Each row comes from the steps of one path. Every step used is in the known rows, and no mark comes twice. Write the path behind each row, first mark first.
Known rows:
rugel-kedo-fafu-sizo-muke: 3,-2,-12,-10,-29,23,-3,63,2,-29,8,-14,23,-10,0,-1,-11,-95,-6
roded-rugel-kedo-fafu-sizo: -2,5,-4,-10,-14,10,-29,51,13,-14,34,-14,0,-11,-16,13,-17,-47,1
kedo-fafu-roded-rugel: -4,-2,-12,18,-15,-58,-36,62,6,4,12,-34,7,-14,-1,26,-16,23,7
kedo-rugel-roded-fafu-sizo-muke: -2,7,-25,-2,-2,-51,-9,15,-5,34,57,-48,34,-25,18,10,-32,-6,-16
muke-sizo-fafu-roded-rugel-kedo: -21,5,-19,10,-24,-43,-38,40,12,-21,31,-36,-7,-2,-11,19,-2,-40,1
muke-kedo-fafu-sizo: 1,-5,-17,0,-5,63,2,24,3,-37,14,23,-1,-27,-4,-8,-22,4,-18
fafu-sizo-muke-kedo-rugel-roded: -6,-4,-25,-6,-9,-6,-5,-3,-7,10,30,14,32,-33,18,19,-22,-22,-21
muke-kedo-rugel-roded-fafu: -7,-4,-31,4,-8,-29,1,17,-5,39,50,-22,9,-27,18,6,-25,14,-5
rugel-kedo-fafu-sizo: -6,0,0,-13,-16,48,-16,52,5,-37,20,8,3,-14,-9,-4,-17,-70,-8
kedo-rugel-roded-fafu-sizo: -11,10,-14,-3,11,-27,-21,4,-3,24,68,-25,16,-30,10,7,-38,15,-19
roded-fafu-sizo-muke: 8,11,-21,-1,2,-3,10,-4,3,-12,28,-40,18,-12,-2,6,-14,3,-15
muke-sizo-rugel: 2,10,-17,-3,-11,-42,10,3,2,31,19,-33,-4,2,10,-15,-21,46,-13
muke-kedo-fafu-roded: -6,-12,-22,15,-22,21,-11,50,-2,-35,-3,12,4,-27,6,13,-15,6,-6
roded-rugel: 3,5,-3,3,2,-41,-14,1,8,21,15,-22,-3,4,-7,17,0,23,9
kedo-rugel-roded: -10,-3,-4,1,-5,-52,-17,19,-9,48,30,-6,16,-14,20,2,-18,-10,-2
muke-sizo-rugel-roded: -10,5,-31,-4,-14,-50,-3,-13,-2,35,32,-25,-2,-4,18,2,-30,41,-10
kedo-rugel: 3,1,7,-1,-2,-38,-4,35,-4,40,18,-15,14,-7,12,-13,-9,-9,-6
fafu-roded-rugel: -9,6,-6,10,-5,-57,-39,8,6,-3,12,-14,3,-10,-7,41,-4,33,5
sizo-fafu: 2,-9,-7,13,5,-30,5,20,3,-5,14,-27,1,9,3,-20,12,-27,-4
rugel-roded-fafu: -9,0,-25,5,-1,-23,-5,-9,-2,14,36,-28,1,-8,6,14,-17,14,5

Write each row's path:
0,14,-13,-6,18,20,-3,-14,4,-22,38,-19,0,-16,-11,3,-20,28,-17
roded-fafu-sizo
0,3,-21,-9,-39,-26,4,77,4,25,25,-45,-3,2,10,-25,-26,-31,-4
muke-sizo-rugel-kedo-fafu
1,-3,-6,-3,-28,-28,-19,74,10,16,19,-34,-1,2,-7,7,-5,-57,18
roded-rugel-kedo-fafu
2,-7,-40,6,-21,-50,14,27,-7,45,39,-44,28,-22,26,9,-20,-9,-4
sizo-muke-kedo-rugel-roded-fafu
5,-10,-35,20,-35,-48,-13,63,4,-3,1,-32,20,-20,6,33,-9,10,6
sizo-muke-kedo-fafu-roded-rugel
-5,1,-45,-1,-4,20,7,-31,-1,-23,36,-9,16,-28,5,28,-23,10,-14
rugel-roded-fafu-sizo-muke-kedo
-2,-4,-15,-3,-38,-66,-25,87,2,-8,27,-34,12,-10,11,5,-12,-42,-3
sizo-rugel-kedo-fafu-roded
-1,-3,-24,-4,-2,-43,-15,24,-1,6,49,-22,12,-18,16,-1,-36,18,-19
kedo-fafu-sizo-rugel-roded
-12,-4,-11,8,-18,-69,-41,45,12,-28,32,-33,3,0,-9,28,16,-60,8
sizo-fafu-roded-rugel-kedo
-4,10,-16,-18,-29,-25,2,21,6,18,24,-26,-7,4,5,-12,-14,-23,-5
muke-sizo-rugel-kedo
-6,-1,-16,15,-3,-2,9,14,3,0,13,-30,-9,6,2,-26,-6,-6,-11
muke-sizo-fafu
9,5,-34,-3,-1,30,20,-12,3,-30,25,-18,13,-22,-3,10,-13,13,-18
roded-fafu-sizo-muke-kedo
-1,-7,-5,-6,-30,16,-5,74,2,-8,4,-12,1,-1,0,-11,-6,-78,10
rugel-kedo-fafu
13,-16,-30,11,-31,10,26,57,-3,-2,-12,-20,17,-9,14,-6,-6,-27,1
sizo-muke-kedo-fafu
-5,5,-18,-11,10,-44,-18,-31,0,-1,50,-2,10,-15,10,13,-24,27,-20
fafu-sizo-rugel-roded
6,1,-13,-8,-26,-14,-17,64,11,-9,22,-38,20,-8,-8,16,-11,-69,4
roded-rugel-kedo-fafu-sizo-muke
9,-6,-11,-9,-32,-51,1,82,3,17,26,-42,6,4,11,-18,-8,-51,2
sizo-rugel-kedo-fafu
5,-14,-19,8,-19,33,14,48,0,-10,-2,2,-1,-13,5,-13,-12,-6,-1
muke-kedo-fafu
2,-4,-7,0,-7,-5,6,28,-3,24,15,7,8,-18,12,-8,-7,-1,-9
muke-kedo-rugel
-13,-6,-5,2,-36,-1,-32,79,1,-37,2,-5,7,-15,0,15,-10,-67,5
rugel-kedo-fafu-roded
0,10,-4,-27,-6,-18,-12,7,7,-20,41,-3,4,-7,-3,2,-7,-34,-17
fafu-sizo-rugel-kedo
12,1,-12,-4,0,-33,-2,41,2,6,37,-28,8,-12,7,-19,-27,21,-22
kedo-fafu-sizo-rugel
-1,-8,-38,-3,-9,-11,-4,16,-1,-8,48,1,6,-28,15,2,-36,24,-22
muke-kedo-fafu-sizo-rugel-roded
